Each row comes from the steps of one path. Every step used is in the known rows, and no mark comes twice. Write the path behind each row, first mark first.
(in the rows, 128 means zero)
Known rows
ponor puro roditi maki: [128 129 143 125 140 140 160 170 136 129 157 147  97 115 127  32 150 133
 124 145 108 117]
mutop puro ponor: [138 140 150  94 109 149 149 164 145  78 117 156 130 114 139  58 124 109
 125 189 108  92]
roditi maki: [130 138 159 139 114 139 160 148 146 130 131 131 120 117 128  57 141 124
 130 150 107 112]
roditi maki rufoseb vumaz mutop puro: [128 130 155  74 102 178 157 168 127 120 104 142 158 146  93  17 152 105
 119 161  90  87]
maki ponor puro: [ 98 101 128 121 134 143 157 190 137  98 114 120  80 106 121  78 136 130
 143 161 115 107]
rufoseb maki: [115 148 141 138 142 129 140 179 138 111 124 135 122 123 127  71 143  96
 139 141 126 105]
roditi maki mutop: [128 145 149 121 107 147 169 154 146 135 138 128 114 112  88  64 132 141
 135 154 114 114]
maki ponor puro roditi: [108 107 122 108 139 147 153 183 138  99 133 136  82 121 120  51 135 133
 122 159 118 112]
rufoseb vumaz mutop: [137 144 112  85  97 142 134 175 121 117  83 151 134 136  95  56 133  77
 107 126 112 101]
mutop puro: [132 143 145 102 117 135 151 147 140 103 115 153 134 119 120  62 129  95
 124 172 105 111]
maki mutop: [128 154 127 103 108 131 157 161 135 118 120 128 106 108  81  82 120 120
 122 153 124 117]
rufoseb maki ponor: [ 94 116 135 136 139 152 142 188 152  96 117 125 115 131 134  75 137 120
 154 155 126 100]
vumaz mutop maki ponor puro: [116  97 118 116 107 148 154 204 126 105 102 144 130 143 104  50 138 145
 128 146  91  91]
ponor puro: [120 132 131 124 137 122 155 184 121 114 123 136  91  99 120  73 139 107
 130 149 114 115]
puro roditi: [141 149 137 106 121 128 146 144 130 110 135 148 115 126 122  44 130 104
 105 147 122 115]
ponor puro roditi maki mutop vumaz: [126 146 139 120 134 152 178 177 147 150 152 160  92 101  82  59 132 127
 131 144 104 121]
ponor puro roditi: [129 139 126 110 143 125 148 178 122 111 141 148  95 110 119  46 138 112
 112 145 121 118]
maki rufoseb vumaz mutop puro: [123 133 136  56 103 165 149 176 116 103  90 144 151 142  86  29 143  83
 104 160  98  90]
vumaz mutop puro roditi maki: [154 140 154  85  96 160 149 144 143 131 122 168 158 155 110  11 135 131
 107 164  98  87]
rufoseb maki ponor puro: [ 81 105 122 140 156 149 149 217 145  97 122 125  91 116 134  78 147 126
 162 155 125  98]
mutop vumaz: [130 151 152 132 119 134 162 153 135 124 107 154 117 107 117  87 120  76
 121 142 104 117]
rufoseb vumaz mutop maki ponor: [126 113 109 101  89 163 142 184 137  97  88 159 160 162  95  38 133 102
 117 134  92 105]

Write each row's path
[116 124 164 115 147 157 174 176 119 127 165 122  96 113 120  16 162 147
 118 155 109 108] -> ponor puro roditi maki rufoseb
[115 102  95 104 108 160 147 217 125  98  95 160 135 150  92  44 142 107
 126 133  90 104] -> rufoseb vumaz mutop maki ponor puro
[114 138 140  96 129 151 155 171 113  98 115 124 115 119 103  48 150  78
 111 143 113 118] -> maki rufoseb vumaz
[123 115 155 123 117 165 160 145 159 114 146 136 114 136 131  36 136 150
 127 161 113 110] -> puro roditi maki ponor
[117 130 182 128 122 154 176 153 126 126 140 108 117 118 120  40 156 139
 126 159 105 105] -> roditi maki rufoseb
[123 132 133  76 106 157 148 181 104 110  91 124 131 138  88  40 147  88
 101 135 111  91] -> maki rufoseb vumaz mutop
[142 159 126  69 111 143 153 149 146 109 140 160 127 125  79  47 117 116
 112 174 115 116] -> maki mutop puro roditi
[139 160 150 116 114 155 173 145 155 149 146 160 114 116  82  54 125 120
 120 144 107 122] -> puro roditi maki mutop vumaz
[143 145 162 105 120 150 156 136 154 120 149 165 141 134 127  21 137 122
 122 169  98 113] -> mutop puro roditi maki
[144 152 141  89 121 138 149 140 140 101 137 167 135 132 120  35 128  99
 107 171 108 116] -> mutop puro roditi
[115 157 124 117 134 135 147 185 142 115 133 128 113 113  92  84 133 115
 144 145 130 106] -> rufoseb maki mutop
[128 160 138 113 112 140 171 159 145 134 112 147 108 101  78  96 113  94
 126 145 111 121] -> maki mutop vumaz
[ 98  94 146 140 131 158 164 184 151 116 131 121  87 110 131  64 147 152
 153 161 105 108] -> roditi maki ponor puro
[140 153 143 104 111 149 164 147 150 136 159 142 111 123  87  39 131 145
 118 150 117 120] -> puro roditi maki mutop
[118 106 120 123 134 149 157 186 136  94 148 157 118 140 117  31 138 138
 123 152 100 122] -> mutop maki ponor puro roditi
[131 131 137  51  98 180 147 189 120  76  90 148 147 136 109  25 139  95
 104 177 102  68] -> maki rufoseb vumaz mutop puro ponor
[143 140 138  83  91 143 145 159 131 112  87 153 149 139 107  50 124 105
 114 164 103  84] -> vumaz mutop puro
[126 139 137 113 119 152 159 175 113  99 131 143 146 139 101  28 152  85
 108 137  91 131] -> mutop maki rufoseb vumaz
[108 101 123 136 127 143 161 192 134  95 131 141 113 125 117  57 140 134
 142 153  95 121] -> mutop maki ponor puro
[150 150 110  52 100 154 130 163 132 106 101 183 157 155  94  20 128  73
  95 147 104  98] -> rufoseb vumaz mutop puro roditi
[126 103 115 103 110 153 150 199 126 104 121 160 133 156 103  20 134 149
 112 144  98  95] -> vumaz mutop maki ponor puro roditi
[134 108 151  81  94 178 151 152 162 115 116 156 151 163 112  14 129 153
 119 177  96  83] -> vumaz mutop puro roditi maki ponor
[135 143 132  43 109 168 144 168 114 101 109 157 153 155  85   4 144  87
  86 159 103  90] -> maki rufoseb vumaz mutop puro roditi
